Each row was made from one small tree. The marks that hang from a mark follow it in brackets, in the order of their numbers. Every link used is in the known rows. Write each row's tree.
Known rows:
J_946[J_179[J_598[J_552[J_652]] J_748] J_911]: [ 0.05  1.99 -1.50  0.70  1.46 -0.37  5.55  0.71  0.27  0.79  0.68  1.24
 -1.67 -1.51 -0.85 -0.71 -1.12 -1.36  1.50 -1.10 -2.27  2.38  1.21 -0.14]
J_748[J_179[J_598[J_552[J_946]]]]: [-0.30  0.93 -1.11  0.37  0.31  0.33  0.65  1.94 -2.45  0.89  1.13  0.29
 -1.30 -0.97  0.05 -0.37 -0.25 -0.66  0.66 -2.33 -1.84  4.41  1.05  0.01]
J_598[J_552[J_946] J_911]: [-0.34 -0.01 -1.03 -0.73  0.36  0.05  1.13  1.04 -0.77 -0.27  1.84  0.33
 -0.85 -0.50 -0.06 -0.67 -0.28  0.17 -0.45 -0.29 -2.22  3.27  1.46 -0.33]
J_598[J_179 J_911]: [-0.08 -2.51 -1.41 -1.12  0.52 -0.46  0.00  0.91 -0.91 -1.96  0.98 -0.39
 -1.09 -1.34 -0.50  0.34  0.27  1.26 -0.45  0.76 -1.54 -0.96  1.76 -0.06]
J_748[J_179[J_598[J_552]]]: [-0.24  0.87 -0.94 -0.64  0.64  0.04  0.62  1.66 -2.23  0.85  1.20  0.39
 -1.62 -0.45 -0.01  0.06 -0.47 -1.02  0.82 -1.55 -0.94  0.86  1.79  0.00]
J_15[J_636]: [ 0.67 -1.88 -1.26 -1.43  0.78  0.18  0.39  0.66  0.51  0.05  0.20 -0.36
 -1.50 -0.86  0.32 -0.04  0.80  0.97  0.27  0.28 -1.13 -0.86  0.68 -0.13]
J_179[J_598[J_552[J_946] J_911]]: [-0.42  0.58 -0.82 -0.72  0.53 -0.14  1.39  1.78 -2.21 -0.24  1.92  0.22
 -0.49 -0.85  0.29 -0.16 -0.18 -0.37 -0.19 -0.87 -2.45  3.61  2.14 -0.62]
J_15[J_636[J_552[J_652 J_946[J_179]]]]: [ 1.44 -1.92 -1.62  0.58  0.76  0.72  3.95 -0.28  0.74  1.05 -0.22 -0.22
 -0.52 -2.73 -0.01  0.26  0.69  1.59  0.78 -1.39 -2.71  5.07 -0.61  0.31]
J_552[J_652 J_946[J_179 J_911]]: [ 0.55 -0.92 -1.67  1.46  0.65  1.02  5.36 -0.03  2.06  0.54  0.01  0.93
 -1.41 -1.94 -0.96 -0.70 -0.76  1.02  0.67 -0.32 -3.38  3.21 -0.52 -0.02]
J_636[J_15 J_552]: [ 0.74 -1.03 -1.21 -1.61  0.76 -0.01 -0.10  0.93 -0.66  0.48 -0.02  0.73
 -1.68 -0.67 -0.52  0.49  0.73  1.37  0.62 -1.70 -1.63 -0.05  0.97  0.18]
J_179[J_598 J_748]: [ 0.19  0.40 -1.53 -1.14  1.14 -1.03  0.45  1.84 -1.52 -0.23  0.03 -0.35
 -1.02 -0.68  0.05 -0.25 -0.25 -0.69  1.14 -0.93 -1.54  0.99  1.68 -0.23]
J_15[J_636[J_552[J_946]]]: [ 1.17 -1.91 -1.16 -0.74  0.56  0.36  0.56  0.96 -0.34  0.56  0.00 -0.12
 -0.92 -1.69  0.32  0.22  0.87  1.45  0.78 -1.16 -2.11  4.84  0.31  0.02]
J_748[J_179[J_598[J_911]]]: [-0.03 -0.16 -0.97 -0.83  0.44  0.28  0.38  2.08 -2.41  0.16  1.60 -0.98
 -0.24 -1.24  0.02  0.72 -0.16  0.33  0.24 -0.35 -0.81 -0.27  1.97  0.25]
J_598[J_179[J_748] J_552[J_652 J_946] J_911]: [-0.70 -0.63 -1.88  1.09  0.74 -0.77  1.47  0.62 -1.26 -1.36  1.52 -0.72
 -0.54 -2.02 -1.08 -0.69  0.22 -0.16 -0.28 -1.75 -1.75  5.99  1.57  0.13]
J_552[J_652 J_946]: [ 0.21 -1.34 -1.66  0.55  0.50  0.51  2.05  0.25 -0.05 -0.07  0.09 -0.12
 -0.88 -1.11 -0.59 -0.65 -0.05  0.67 -0.07 -1.17 -2.63  3.58 -0.01 -0.19]
J_946[J_179[J_748] J_911]: [ 0.64  0.18 -1.82 -0.50  1.19 -0.36  3.30  0.67  1.81  0.30 -0.02  0.90
 -1.94 -1.23 -0.75 -0.91 -1.08  0.13  1.44  0.51 -1.88  0.63  0.67  0.09]
J_552[J_946[J_179[J_598]]]: [ 0.43 -0.28 -1.51 -0.41  0.61  0.11  3.25  1.06 -0.98  0.30 -0.08  0.39
 -0.77 -1.51  0.06 -0.14 -0.16  0.44  0.78 -0.77 -3.61  2.45  0.20 -0.37]
J_552[J_652 J_946[J_179[J_598 J_748] J_911]]: [ 0.45  0.69 -1.88  1.71  1.14  0.07  5.51  1.18  0.50  0.64 -0.07  0.24
 -0.69 -2.51 -0.98 -0.60 -0.52 -0.17  1.57 -1.50 -3.15  5.35  0.15 -0.18]
J_552[J_652]: [ 0.28 -1.12 -1.58 -0.04  0.74  0.21  1.92  0.19  0.18 -0.21  0.19  0.02
 -1.20 -0.58 -0.49 -0.35 -0.16  0.33 -0.03 -0.32 -1.89 -0.07  0.48 -0.11]
J_179[J_598]: [ 0.15 -0.30 -1.18 -1.35  0.78 -0.37  0.80  1.49 -1.61 -0.30  0.20  0.12
 -1.16 -0.49  0.10  0.24 -0.14 -0.04  0.53 -0.44 -2.08 -0.65  1.41 -0.55]
J_636[J_15 J_552[J_652]]: [ 0.68 -1.20 -1.31 -0.59  0.80  0.29  1.11  0.41 -0.42  0.56  0.03  0.38
 -1.30 -1.00 -1.05  0.42  0.73  1.23  0.18 -2.31 -1.56  0.79  0.51  0.25]
J_598[J_179[J_748] J_552[J_652] J_911]: [-0.66 -0.59 -1.71  0.10  0.98 -1.11  1.22  0.39 -0.99 -1.52  1.57 -0.49
 -0.91 -1.60 -1.14 -0.37 -0.01 -0.47 -0.25 -0.82 -0.88  2.46  2.17  0.17]
J_598[J_552[J_652 J_946[J_179]] J_911]: [-0.05 -0.24 -1.46  0.70  0.53  0.55  4.55 -0.02 -0.01  0.31  1.61  0.49
 -0.40 -1.49 -0.28 -0.66 -0.47  0.27 -0.34 -0.47 -2.78  3.68  0.61  0.03]

Write each row's tree:
[-0.54 -0.23 -1.74  1.99  0.92 -0.47  2.65  0.34  0.38 -0.71  0.56  0.65
 -2.02 -1.97 -1.72 -1.03 -0.33 -0.46  0.39 -2.03 -2.18  6.45  0.77  0.06] => J_598[J_179[J_748] J_552[J_652 J_946[J_911]]]
[-0.37  1.01 -0.74 -0.54  0.56  0.09  0.59  1.94 -2.67  0.47  2.34 -0.08
 -0.77 -0.79  0.06  0.34 -0.38 -0.66  0.22 -0.84 -0.56  0.51  2.60  0.17] => J_748[J_179[J_598[J_552 J_911]]]
[-0.38  1.84 -1.32  1.47  1.13 -0.27  3.44  1.54 -0.68  0.62  0.87  0.72
 -1.37 -1.42 -1.11 -0.97 -0.66 -1.40  0.98 -2.16 -2.59  6.24  1.16 -0.55] => J_179[J_598[J_552[J_652 J_946[J_911]]] J_748]
[-0.44  1.42 -1.22 -0.19  1.21 -0.91  2.31  1.51 -1.96 -0.14  1.83 -0.39
 -0.21 -0.94 -0.47 -0.28 -0.39 -1.36  0.27 -1.15 -1.47  2.23  2.44 -0.28] => J_179[J_598[J_552[J_652] J_911] J_748]
[ 0.05  1.08 -1.90  1.37  1.06  0.16  5.27  0.17  1.59  0.69  0.65  1.28
 -1.74 -1.59 -1.25 -1.46 -1.07 -0.66  1.14 -1.28 -2.74  6.13  0.19  0.14] => J_598[J_552[J_652 J_946[J_179[J_748] J_911]]]
[-0.17  1.53 -1.34 -1.15  1.22 -1.15  0.94  1.53 -1.80  0.11  0.75  0.38
 -1.61 -0.32  0.06 -0.63 -0.57 -1.71  0.95 -1.35 -1.46  1.95  2.08 -0.44] => J_179[J_598[J_552] J_748]
[ 1.12 -2.22 -1.16 -0.35  0.93  0.37  1.51  0.14  0.15  0.63  0.07 -0.44
 -0.96 -1.63  0.07  0.66  0.74  1.30  0.49 -0.93 -1.43  1.79  0.46 -0.05] => J_15[J_636[J_552[J_652]]]
[ 0.06  0.40 -1.30 -1.30  1.04 -1.04  0.67  2.27 -1.81 -0.59  1.04 -0.96
 -0.06 -1.06  0.07  0.02 -0.22 -0.30  0.51 -0.26 -1.43  0.63  2.43 -0.28] => J_179[J_598[J_911] J_748]
[-0.18 -1.52 -1.72 -1.03  0.84 -1.12 -0.45  1.15 -0.98 -1.92  0.91 -1.01
 -0.86 -1.57 -0.71 -0.04  0.19  0.67  0.09  0.05 -0.93  0.92  2.07  0.18] => J_598[J_179[J_748] J_911]
[-0.51 -0.91 -1.36  1.79  0.60  0.28  2.92  0.10  0.29 -0.73  0.66  1.18
 -2.18 -1.72 -1.49 -0.54 -0.16  0.16 -0.03 -1.25 -2.69  4.62  0.65 -0.41] => J_598[J_179 J_552[J_652 J_946[J_911]]]
[ 0.26  0.46 -1.74 -0.43  0.84 -0.61  2.92  1.91 -1.46 -0.16  0.87 -0.80
  0.32 -2.09  0.10 -0.34 -0.27  0.21  0.98 -0.74 -2.65  4.28  1.19 -0.07] => J_552[J_946[J_179[J_598[J_911] J_748]]]
[ 0.28  0.08 -1.96  0.76  0.97 -0.25  4.26  1.38 -1.19  0.02  0.87 -1.11
  0.72 -2.47 -0.50 -0.34 -0.20  0.13  0.60 -1.28 -2.75  4.87  0.72  0.00] => J_552[J_652 J_946[J_179[J_598[J_911] J_748]]]
[ 0.53  0.02 -2.05  1.65  0.97  0.29  5.08  0.38  1.94  0.67 -0.09  0.43
 -1.24 -2.16 -1.26 -1.17 -0.82  0.31  1.13 -0.94 -2.90  5.05 -0.41  0.17] => J_552[J_652 J_946[J_179[J_748] J_911]]
[ 0.47  0.42 -1.96 -0.24  0.97 -0.57  2.86  1.48 -0.97  0.17 -0.08 -0.13
 -0.64 -1.69  0.02 -0.64 -0.31 -0.16  1.56 -1.38 -2.94  4.69  0.40 -0.02] => J_552[J_946[J_179[J_598 J_748]]]
[-0.10  0.53 -1.90  0.58  0.88 -0.19  4.19  0.37  0.29  0.18  1.50 -0.06
 -0.30 -1.76 -0.62 -1.14 -0.53 -0.40  0.36 -1.04 -2.30  5.66  0.90  0.34] => J_598[J_552[J_652 J_946[J_179[J_748]]] J_911]
[-0.49  0.70 -1.07  1.45  0.38  0.71  2.32  1.62 -2.65  0.79  2.20 -0.54
  0.08 -1.72 -0.39  0.02 -0.17 -0.47 -0.14 -2.12 -1.72  4.72  1.41 -0.01] => J_748[J_179[J_598[J_552[J_652 J_946] J_911]]]
[-0.34  1.41 -1.21 -1.44  1.10 -1.17  0.74  1.95 -2.11 -0.37  1.86 -0.16
 -0.70 -0.65  0.07 -0.30 -0.46 -1.23  0.55 -0.60 -1.24  1.65  2.92 -0.36] => J_179[J_598[J_552 J_911] J_748]
[-0.39  1.39 -0.79  1.02  0.47  0.71  1.97  1.93 -1.26  1.22  1.30  1.01
 -1.88 -1.29 -0.49 -0.33 -0.71 -0.57  1.02 -1.88 -2.02  4.53  1.30 -0.07] => J_748[J_179[J_598[J_552[J_946[J_911]]]]]
[ 0.70 -0.62 -1.19  1.09  0.63  0.87  2.56  0.85  0.56  0.96  0.15  0.95
 -1.52 -1.88 -1.44  0.09  0.47  1.75  0.65 -2.79 -2.50  4.29  0.04  0.06] => J_636[J_15 J_552[J_652 J_946[J_911]]]
[-0.07  0.30 -0.96  0.11  0.58  0.35  2.17  0.93  0.74  0.34  0.94  1.75
 -2.46 -0.43 -0.62 -0.97 -0.79 -0.18  0.43 -0.57 -2.60  3.73  0.96 -0.38] => J_598[J_552[J_946[J_911]]]
[-0.02  0.90 -0.97 -1.51  0.90 -0.35  3.33  1.03 -1.37  0.08  1.71  0.75
 -0.81 -0.88  0.34  0.14 -0.54 -0.38  0.45  0.29 -2.28 -0.40  2.26 -0.39] => J_946[J_179[J_598[J_552 J_911]]]
[-0.36  0.83 -0.93  0.49  0.63  0.34  1.76  1.44 -2.40  0.46  2.36 -0.46
 -0.29 -1.18 -0.31  0.38 -0.38 -0.74 -0.02 -1.36 -0.93  0.98  2.12  0.11] => J_748[J_179[J_598[J_552[J_652] J_911]]]
[ 0.99 -0.41 -2.12  0.55  0.97  0.03  3.00  0.58 -0.07  0.95 -0.42  0.06
 -0.76 -2.35 -1.19 -0.30  0.72  1.13  1.21 -3.37 -2.46  5.82 -0.39  0.75] => J_636[J_15 J_552[J_652 J_946[J_179[J_748]]]]
[ 0.53 -1.18 -1.94  0.75  0.57  0.59  4.24 -0.21  0.74  0.17 -0.11  0.30
 -0.85 -1.51 -0.62 -0.68 -0.14  0.82  0.26 -0.77 -3.22  3.42 -0.79  0.00] => J_552[J_652 J_946[J_179]]
[ 0.41  0.55 -1.59 -1.18  1.14 -0.87  2.75  1.67 -1.23 -0.26  1.00 -0.57
 -0.04 -1.62  0.05 -0.03 -0.46 -0.12  0.94  0.04 -1.86  0.49  1.94 -0.04] => J_946[J_179[J_598[J_911] J_748]]
[ 0.28 -0.42 -1.41  0.79  0.59  0.35  4.61  0.87 -1.22  0.05  1.01 -0.55
  0.53 -2.27 -0.28  0.18 -0.09  0.78  0.16 -0.64 -3.48  3.09  0.58 -0.30] => J_552[J_652 J_946[J_179[J_598[J_911]]]]
[-0.57 -0.69 -2.05  1.10  0.80 -0.67  1.50  0.33 -0.81 -0.99  0.39 -0.04
 -1.55 -1.64 -1.14 -1.01  0.15 -0.48  0.17 -2.27 -2.15  6.58  0.57  0.19] => J_598[J_179[J_748] J_552[J_652 J_946]]
[-0.34  1.21 -1.01  1.99  0.51  0.98  3.24  1.39 -1.09  1.33  1.29  0.68
 -1.47 -1.72 -1.00 -0.37 -0.59 -0.78  0.76 -2.51 -1.97  5.30  0.77 -0.12] => J_748[J_179[J_598[J_552[J_652 J_946[J_911]]]]]
[-0.27 -0.12 -1.12 -0.34  0.73  0.04  2.16  0.26 -0.46 -0.43  1.91  0.24
 -0.85 -0.42 -0.43 -0.31 -0.47 -0.25 -0.77  0.00 -1.71  0.41  1.83 -0.18] => J_598[J_552[J_652] J_911]
[ 1.09 -2.37 -1.26  0.36  0.69  0.65  1.99  0.31 -0.09  0.67 -0.01 -0.47
 -0.47 -2.05  0.01  0.25  0.84  1.43  0.42 -1.74 -2.25  5.24 -0.08  0.22] => J_15[J_636[J_552[J_652 J_946]]]
[ 0.25 -0.84 -1.36  1.34  0.56  0.94  3.23  0.40  1.14  0.24  0.20  0.66
 -1.39 -1.39 -1.16 -0.73 -0.57  0.72  0.24 -0.63 -2.81  3.72  0.04 -0.41] => J_552[J_652 J_946[J_911]]
